Known rows, with every way that one mark hangs from another
[savi buron [linud vibap]]: [-6.9 -26.0 -1.3 1.1 1.6 8.7 -1.1 -0.6 18.0 -11.3 -1.9 5.8 -3.1 -1.8 -6.6 -7.0 -5.5 9.1 0.5 9.3 -4.0 -17.8 10.8 6.1 -6.0 -7.5 -17.1 -11.4 -2.8 -10.0]
[linud [savi buron] [vibap [pasev [finok [kovi movi]]]]]: [5.8 -39.9 -4.2 -3.5 7.5 -21.0 8.3 -8.8 30.0 -30.2 -1.6 -0.1 13.9 -12.6 21.9 -4.3 -17.1 16.3 -30.1 4.1 -11.4 -19.9 8.8 -26.5 -17.3 5.2 -7.5 -14.1 -8.9 1.9]
[kovi finok movi sobe]: [-10.8 -20.6 7.4 -6.3 14.0 -31.1 9.1 -7.6 -19.3 -12.9 -3.9 0.9 -9.8 2.3 8.6 6.7 -10.9 13.2 -14.9 8.4 -11.0 0.6 -0.1 6.6 -17.0 2.7 -9.5 -12.8 6.6 -1.6]
[fifoz [kovi finok movi]]: [-10.4 -22.8 -4.0 -18.2 17.4 -23.9 8.7 5.9 -12.1 -12.4 -1.0 -0.7 -3.0 -5.1 6.8 13.8 -1.3 4.4 -22.1 14.8 -9.4 -1.0 -1.8 -10.2 -3.3 7.6 -12.4 -14.5 5.4 9.0]
[fifoz [linud savi]]: [-4.7 -20.8 -5.0 0.9 -0.5 -7.0 5.5 10.5 3.7 -5.3 0.0 -10.1 12.9 -13.3 -7.5 -11.9 2.1 14.0 8.3 9.1 -5.4 -12.2 0.9 -7.0 -7.7 7.4 -1.4 -30.8 -1.3 -0.6]
[savi buron [linud [vibap [pasev [finok [kovi sobe]]]]]]: [7.4 -34.9 6.8 -2.6 5.8 -12.4 4.6 -8.1 5.9 -28.7 -7.6 -0.5 -13.5 4.1 1.0 -4.2 -14.2 11.2 -20.6 12.0 -10.4 -15.4 13.1 -16.1 -17.9 -8.9 -13.0 0.9 -14.4 -11.0]
[savi buron [linud [vibap [pasev finok]]]]: [14.6 -35.4 4.2 -1.4 2.4 2.2 -2.4 -2.3 22.2 -17.7 -9.8 -4.4 0.0 -1.5 5.1 -3.9 -5.2 12.2 -15.5 -1.4 -9.4 -17.6 13.8 -8.1 -4.4 0.3 -17.7 -3.2 -5.6 -13.5]
[gaves savi siloz]: [2.7 4.3 11.4 -5.9 -11.0 9.2 0.2 12.1 5.6 -0.9 -6.0 18.7 19.1 12.1 2.1 0.1 -3.8 -1.1 2.9 4.5 -2.7 -3.8 -4.0 -7.3 13.5 4.3 5.5 -2.9 5.6 3.8]
[vibap [pasev [finok kovi]]]: [19.1 -5.5 5.2 -6.6 6.1 -10.3 -0.6 -4.8 0.3 -12.2 -7.4 -9.9 0.1 0.1 10.7 3.0 -1.9 -2.6 -22.0 -4.8 -2.4 2.2 6.7 -24.7 -3.3 4.0 5.6 16.5 -9.7 0.9]
[savi buron]: [-7.8 -6.1 1.8 2.6 -1.2 1.2 7.9 7.0 7.3 -6.6 5.1 0.7 -1.0 -10.0 0.7 2.4 0.1 -1.8 4.6 -3.5 0.6 -3.3 7.0 1.9 2.4 -5.2 -5.6 -0.8 1.3 -2.5]
[gaves movi [savi buron linud] siloz]: [0.2 -22.4 21.9 -6.2 -5.6 19.5 -5.6 23.2 5.8 -13.2 -3.7 23.3 11.1 6.7 3.7 10.5 -0.5 9.2 3.6 10.6 -3.4 -11.8 4.3 -6.8 11.2 -4.5 -5.5 -12.4 -0.1 -7.2]
[vibap [pasev [finok [kovi movi]]]]: [12.8 -14.5 5.7 -10.5 11.8 -20.3 0.0 -6.4 -4.9 -18.2 -5.1 -10.1 1.0 2.5 18.0 10.4 -6.1 4.9 -34.0 -4.0 -3.5 0.4 2.9 -26.2 -11.6 8.5 1.6 11.1 -8.4 1.7]
[fifoz kovi [linud savi]]: [-7.6 -27.0 -13.2 -6.7 3.5 -10.6 9.8 21.3 -1.8 -9.6 3.0 -9.0 8.4 -13.4 -12.5 -4.9 4.3 12.8 3.3 19.9 -6.7 -17.1 -6.3 -18.7 -2.6 7.6 -5.9 -36.9 -2.8 7.7]
[fifoz [kovi finok] [linud savi vibap]]: [-9.1 -44.3 -16.1 -15.7 13.0 -20.9 16.4 7.0 14.9 -14.0 -5.0 -2.9 6.4 -15.2 -6.8 -11.2 -5.0 15.4 -6.9 28.8 -17.6 -20.0 7.4 -13.7 -6.0 8.7 -16.3 -46.4 3.1 7.4]
[pasev [finok [kovi movi]]]: [-0.2 -13.2 2.3 -4.5 10.5 -20.8 -0.7 -6.5 -0.4 -13.7 -2.1 -8.9 3.6 -1.9 14.6 7.7 -5.6 3.8 -28.9 -1.8 -5.7 2.8 6.8 -17.1 -19.8 10.8 4.7 4.2 -5.6 6.6]
[linud [savi buron] [vibap [pasev [finok kovi]]]]: [11.5 -32.7 -6.3 -1.9 1.8 -11.5 7.2 -7.3 34.4 -24.2 -3.1 -0.5 11.6 -15.1 16.0 -10.9 -13.6 10.2 -19.2 3.7 -9.2 -20.0 13.1 -25.4 -7.3 2.1 -4.6 -9.4 -9.7 2.2]
[pasev [finok kovi]]: [7.4 -3.7 1.3 -2.4 5.4 -13.3 -0.7 -4.6 4.0 -8.7 -3.4 -8.9 1.1 -4.5 8.4 1.0 -2.9 -4.3 -16.1 -1.8 -4.2 2.9 12.7 -15.6 -10.6 6.2 7.8 9.2 -7.3 6.4]
[siloz [gaves movi [savi linud]]]: [1.7 -25.7 7.8 -6.9 0.3 6.5 -23.7 10.6 -6.1 -4.8 -11.5 13.5 4.1 10.4 5.7 9.9 4.2 12.1 -3.2 19.0 -2.2 -8.8 -1.7 -15.3 12.4 3.6 8.1 -10.2 -6.4 -18.0]
[sobe [kovi finok] tane]: [-3.8 -8.0 1.5 -16.5 13.0 -9.2 7.8 10.2 -20.2 -2.3 -0.9 3.8 14.4 -18.9 5.0 0.0 -16.4 1.0 -20.8 13.9 -7.3 4.2 7.1 1.6 20.9 2.0 0.2 -8.2 -2.1 10.0]
[kovi movi]: [-6.5 -8.3 1.0 -2.1 5.7 -8.8 0.8 -2.2 -3.8 -5.9 0.4 0.1 1.5 2.3 6.8 7.4 -4.1 5.7 -12.0 0.1 -2.3 0.4 -5.0 -1.6 -8.5 3.6 -4.2 -4.3 1.0 1.5]
[savi buron [linud [vibap pasev]]]: [8.1 -25.1 2.8 -3.7 2.0 11.9 0.6 0.0 13.4 -15.3 -5.7 5.5 -4.5 2.4 -3.4 -4.1 -6.1 9.9 -5.4 7.3 -2.7 -18.1 5.2 -3.8 1.2 -10.2 -20.5 -2.9 -6.1 -13.1]
[sobe [kovi movi] tane]: [-10.5 -6.9 -1.0 -9.2 9.4 -6.4 4.2 10.0 -22.8 -5.6 4.5 4.9 15.0 -9.4 6.6 6.5 -19.1 8.5 -26.5 10.9 -2.8 -1.7 -8.7 -3.1 13.3 3.9 1.9 -7.3 -7.8 9.3]
[sobe kovi]: [-1.7 -0.8 -2.3 -12.6 4.1 2.4 5.9 8.2 -5.3 -2.2 -0.6 3.5 16.2 -3.3 -4.3 -0.1 -4.8 3.3 -7.8 15.1 2.7 -0.6 -1.4 -9.2 10.1 0.6 3.3 0.4 -0.9 4.1]
[siloz [gaves movi]]: [3.5 -12.2 0.6 -8.1 6.5 -1.8 -13.6 1.1 -0.7 -1.1 -6.7 4.7 -1.4 4.7 14.4 15.3 1.7 2.5 -2.0 5.1 -1.3 -0.5 -3.1 -9.1 8.0 3.6 8.8 -4.4 -4.5 -10.7]
[gaves movi [savi buron] siloz]: [-0.5 -13.7 19.8 -6.4 -7.8 11.1 3.0 19.2 11.2 -11.0 0.9 23.9 15.1 3.7 14.2 12.6 -3.6 2.7 2.0 3.0 -2.4 -5.7 2.5 -8.7 17.5 -2.1 -1.0 -9.9 5.5 0.1]

Rows
[7.0 -6.2 17.8 -8.3 -5.7 9.7 -4.3 11.0 5.8 -4.8 -3.7 24.1 15.2 14.1 12.6 10.1 -2.6 4.2 -1.9 6.6 -3.9 -2.1 -4.7 -11.1 14.4 2.9 4.0 -6.1 5.3 2.4]  [gaves movi savi siloz]
[-2.3 -15.4 1.9 -2.3 -4.5 6.3 -18.1 12.0 -7.2 -1.0 -13.5 8.1 8.3 10.3 -5.9 0.3 4.0 6.2 2.6 17.1 -0.7 -10.5 -1.0 -11.6 12.1 4.5 9.0 -6.0 -5.6 -15.6]  [siloz [gaves [savi linud]]]
[22.5 -28.7 3.2 -3.4 3.6 0.5 -10.1 -10.1 16.0 -10.9 -14.8 -4.6 1.8 7.1 4.8 -6.4 -3.8 13.8 -21.1 2.2 -10.9 -14.4 7.4 -10.1 -8.0 3.5 -11.4 -2.2 -6.2 -12.6]  [savi [linud [vibap [pasev finok]]]]
[15.4 -18.3 0.3 -6.4 2.2 8.9 -6.7 -6.2 8.1 -8.3 -10.3 3.4 -4.0 11.6 -4.3 -6.2 -5.4 10.7 -10.0 11.3 -3.8 -14.5 -1.8 -5.2 0.8 -6.1 -14.5 -1.9 -6.7 -12.0]  [savi [linud [vibap pasev]]]
[-6.3 -33.6 9.9 -3.4 -1.1 8.0 -16.3 17.5 1.9 -12.0 -7.1 14.1 2.9 -0.2 6.2 12.3 4.2 10.2 2.0 16.2 -0.7 -12.8 4.8 -13.6 14.5 -1.3 1.9 -11.1 -7.3 -20.3]  [siloz [gaves movi [savi buron linud]]]
[7.8 -17.1 9.8 -6.2 10.5 -30.3 4.8 -11.2 -17.8 -23.2 -3.3 -7.4 -7.2 8.4 15.2 9.2 -13.3 10.9 -31.5 1.7 -7.6 0.4 -3.3 -23.6 -19.2 3.8 0.4 6.7 -9.9 0.2]  [vibap [pasev [finok [kovi movi sobe]]]]
[-17.3 -7.1 3.8 2.1 8.2 -23.8 4.8 -2.9 -34.5 -15.0 6.5 4.0 -12.7 -0.2 7.3 6.8 -24.4 4.7 -23.3 10.7 -6.2 1.4 -8.8 -1.8 -10.3 -4.5 2.9 -4.1 -15.4 9.0]  [finok [kovi movi [sobe tane]]]
[13.7 -33.1 19.6 -11.4 -3.4 20.3 -3.1 12.3 20.0 -19.5 -10.2 29.2 10.3 15.3 10.5 6.7 -8.6 13.1 -6.7 14.2 -6.9 -19.3 1.4 -15.3 16.1 -6.6 -15.9 -11.2 -1.2 -11.8]  [gaves movi [savi buron [linud [vibap pasev]]] siloz]
[-4.2 -12.6 16.3 -3.0 -11.2 20.0 -3.5 24.5 3.9 -9.3 -4.9 18.2 16.2 5.9 -7.7 -0.9 1.8 3.6 9.1 9.9 -2.4 -12.5 5.4 -3.1 12.9 -2.5 -5.6 -8.7 1.9 -5.1]  [gaves [savi buron linud] siloz]
[6.6 -36.2 -1.9 5.6 1.2 -24.1 14.1 -10.4 23.8 -29.9 -1.6 2.1 0.5 -8.5 12.4 -12.8 -20.1 16.9 -16.2 9.5 -12.6 -21.2 7.7 -21.7 -14.9 -2.1 -6.6 -13.3 -11.2 -1.1]  [linud [savi buron] [vibap [pasev [finok [kovi sobe]]]]]
[-10.8 -15.9 2.2 -17.7 19.1 -16.6 7.7 7.5 -24.2 -8.2 -0.8 4.2 15.1 -15.9 10.9 7.7 -20.6 7.9 -32.3 14.2 -8.7 1.7 2.3 0.6 12.9 7.1 -3.3 -14.7 -1.5 9.6]  [sobe [kovi finok movi] tane]
[12.6 -29.7 3.3 -6.3 5.8 -1.7 0.0 -3.9 18.5 -23.3 -9.0 -3.7 -3.4 -2.3 4.1 -3.1 -7.4 6.2 -21.2 5.6 -6.6 -15.2 18.0 -19.8 -9.6 -3.6 -11.7 3.6 -13.2 -9.0]  [savi buron [linud [vibap [pasev [finok kovi]]]]]
[15.0 -31.1 3.5 -10.2 13.4 -11.7 -7.3 -13.9 7.7 -22.0 -12.5 -4.5 -1.3 9.1 10.9 2.1 -11.3 14.0 -39.3 9.8 -9.7 -12.7 5.7 -22.9 -19.5 5.0 -9.3 1.0 -11.6 -6.0]  [savi [linud [vibap [pasev [finok [kovi movi]]]]]]
[5.8 -53.3 -12.1 -12.3 12.4 -27.4 10.9 4.3 16.7 -24.7 -6.9 -13.2 14.1 -7.3 8.8 -2.0 -7.4 26.6 -28.3 13.9 -18.6 -25.6 -5.1 -33.6 -12.9 17.8 -16.3 -39.0 -3.2 3.9]  [fifoz [kovi movi] [linud savi [vibap [pasev finok]]]]
[9.0 -14.8 20.5 -8.6 -4.7 17.0 -14.2 17.2 -1.7 -6.6 -7.5 22.6 11.5 17.1 4.1 7.8 0.1 10.3 -1.8 14.5 -4.7 -7.2 -2.8 -9.1 10.1 1.1 -0.3 -12.2 -0.2 -6.5]  [gaves movi [savi linud] siloz]
[22.2 -44.1 7.5 -9.6 2.8 -1.5 -23.3 -3.1 18.2 -13.9 -22.6 9.7 7.2 15.2 20.8 6.5 -4.6 19.4 -24.1 12.6 -12.5 -16.5 4.2 -27.9 10.1 10.2 1.0 -7.6 -8.8 -23.6]  [siloz [gaves movi [savi [linud [vibap [pasev finok]]]]]]
[6.4 -40.8 -3.7 -7.2 5.5 -16.3 13.9 1.0 29.9 -27.1 -5.7 -11.9 11.3 -18.1 5.7 -14.3 -9.2 13.6 -13.9 8.0 -11.8 -21.6 16.8 -28.2 -13.1 6.1 -8.0 -23.3 -9.2 -1.4]  [fifoz [linud [savi buron] [vibap [pasev [finok kovi]]]]]
[-13.3 -14.7 2.2 -1.0 -6.9 1.1 -0.5 14.5 8.5 -5.9 -5.1 10.3 9.9 -3.6 4.0 4.2 0.1 -2.0 7.2 6.1 0.5 -7.8 3.8 -11.6 17.8 1.3 7.9 -2.4 0.1 -10.3]  [siloz [gaves [savi buron]]]
[14.4 -36.5 -5.0 4.4 -1.2 -8.7 5.9 -4.4 39.2 -18.9 -3.9 -1.1 15.3 -13.8 16.4 -12.4 -10.0 17.0 -12.8 -4.0 -11.8 -22.8 9.2 -14.9 -3.2 5.1 -10.3 -18.4 -2.0 -5.4]  [linud [savi buron] [vibap [pasev finok]]]
[-14.3 -9.0 3.6 -2.5 9.1 -22.7 6.9 -8.3 -21.7 -16.9 4.2 3.6 -11.7 8.5 2.2 6.2 -13.9 6.7 -15.0 13.8 -2.3 0.7 -7.2 -9.3 -21.9 -3.6 1.1 -0.6 -7.2 5.0]  [finok [kovi movi sobe]]
[17.9 -14.3 11.8 -10.6 -8.0 19.0 -6.4 5.7 11.7 -9.3 -14.3 22.7 17.2 23.6 -2.4 -6.0 -8.6 9.4 -6.0 15.9 -6.3 -17.0 -5.0 -12.5 14.5 -2.3 -9.2 -4.7 -0.1 -7.2]  [gaves [savi [linud [vibap pasev]]] siloz]
[-6.7 -15.8 2.0 -22.8 19.5 -16.3 9.1 3.9 -13.1 -10.3 -5.0 1.8 16.2 -7.1 6.0 6.7 -9.6 9.0 -23.9 17.6 -4.8 2.1 4.8 -6.4 1.2 8.5 -4.9 -10.1 7.0 4.5]  [sobe [kovi finok movi]]
[-12.1 -31.4 -2.0 -1.2 -5.6 8.0 -8.2 6.6 18.9 -11.1 -12.3 15.2 6.9 4.3 -4.2 -4.6 -5.1 7.6 2.2 18.4 -5.3 -22.2 8.8 -8.9 11.3 -2.5 -3.2 -12.7 -3.8 -18.3]  [siloz [gaves [savi buron [linud vibap]]]]
[-0.1 -31.5 16.5 -7.1 -4.1 18.0 -4.0 10.9 25.0 -16.0 -6.3 29.0 12.0 10.8 6.6 3.2 -8.9 12.6 -1.5 16.4 -8.6 -18.4 6.3 -6.6 9.4 -5.6 -13.4 -17.8 2.0 -6.7]  [gaves movi [savi buron [linud vibap]] siloz]
[-21.0 -28.2 -1.4 -8.7 11.1 -29.0 18.1 12.9 -27.8 -18.6 3.6 -9.2 -11.9 4.6 -10.8 11.2 -4.9 14.8 -8.2 21.0 -8.5 -7.4 -13.9 -13.1 -15.7 4.3 -12.6 -25.9 -1.2 3.8]  [fifoz [kovi movi sobe] linud]
[-8.1 -13.8 6.2 0.2 6.9 -21.7 6.8 -1.5 -26.6 -5.9 -0.1 3.4 -11.3 -7.7 5.3 -0.2 -19.3 4.3 -11.6 6.5 -13.4 1.7 2.5 14.4 4.7 -2.9 -4.8 -13.5 -3.6 2.8]  [kovi finok [sobe tane]]
[2.3 -30.9 1.6 -5.8 -4.1 9.1 -8.3 7.4 15.2 -14.8 -14.1 13.4 6.2 7.6 0.1 -2.4 -4.6 9.5 -3.0 16.2 -3.0 -21.9 2.5 -17.9 18.9 -5.3 -6.2 -6.0 -6.2 -22.9]  [siloz [gaves [savi buron [linud [vibap pasev]]]]]
[21.8 -29.4 -7.5 1.0 -0.6 -10.8 -2.0 -10.9 33.1 -12.1 -8.2 -3.1 14.9 -4.4 15.8 -12.9 -9.8 18.3 -17.3 -0.2 -12.9 -18.7 3.5 -15.4 -5.7 9.6 -4.6 -16.0 -3.6 -2.2]  [linud savi [vibap [pasev finok]]]
[2.7 -35.0 2.4 -6.8 0.5 5.1 -20.3 -0.4 12.6 -8.0 -14.3 19.8 3.6 15.3 7.1 3.7 -3.8 15.5 -7.8 24.0 -6.7 -15.3 1.0 -14.2 10.2 2.2 1.1 -14.1 -5.9 -19.1]  [siloz [gaves movi [savi [linud vibap]]]]
[21.8 -24.2 17.4 -15.3 -3.4 18.4 -11.8 4.9 13.8 -13.1 -13.7 28.2 10.4 25.1 9.7 3.8 -8.9 15.4 -11.4 17.6 -7.8 -16.0 -5.2 -16.3 14.4 -2.3 -9.2 -9.7 -1.5 -9.0]  [gaves movi [savi [linud [vibap pasev]]] siloz]
[-28.3 -55.1 -3.3 -10.2 16.5 -39.5 26.4 20.3 -14.6 -29.6 4.0 -7.3 -0.8 -21.9 -4.7 3.3 -7.0 24.0 -4.8 26.5 -16.9 -18.7 2.0 -10.3 -17.2 5.2 -20.6 -51.3 3.0 3.6]  [fifoz [kovi finok movi sobe] [linud [savi buron]]]
[-6.1 -45.4 -1.2 -24.0 22.3 -37.8 24.4 -0.4 -16.4 -27.3 -7.9 -4.2 -14.5 6.1 -0.7 7.4 -13.8 20.3 -25.0 26.8 -17.8 -11.3 -5.6 -18.2 -11.1 2.7 -26.4 -28.8 2.9 0.1]  [fifoz [kovi finok movi sobe] [linud [vibap pasev]]]
[17.4 -30.2 15.7 -5.7 -8.4 11.7 -2.2 9.3 27.9 -18.4 -14.7 14.6 21.1 9.9 6.9 -4.1 -8.0 10.9 -12.6 3.4 -12.7 -21.5 10.8 -15.3 10.2 4.1 -12.5 -7.1 0.8 -9.9]  [gaves [savi buron [linud [vibap [pasev finok]]]] siloz]
[7.8 -40.8 -3.1 -11.2 7.9 -27.8 17.9 0.8 0.4 -21.6 -8.5 -12.3 -9.7 6.9 -2.8 0.1 -7.1 15.8 -17.6 14.4 -17.3 -15.9 -3.1 -23.9 -8.0 6.5 -16.8 -19.2 -4.0 -3.0]  [fifoz [kovi sobe] [linud [vibap [pasev finok]]]]
[-16.4 -18.0 -2.9 -4.4 8.4 -24.5 11.3 4.6 -23.0 -15.5 5.8 2.9 -11.1 7.6 -0.5 13.0 -8.9 10.8 -13.9 17.3 -6.9 -5.6 -17.7 -10.9 -10.7 0.8 -9.3 -13.8 -2.6 5.4]  [fifoz [kovi movi sobe]]
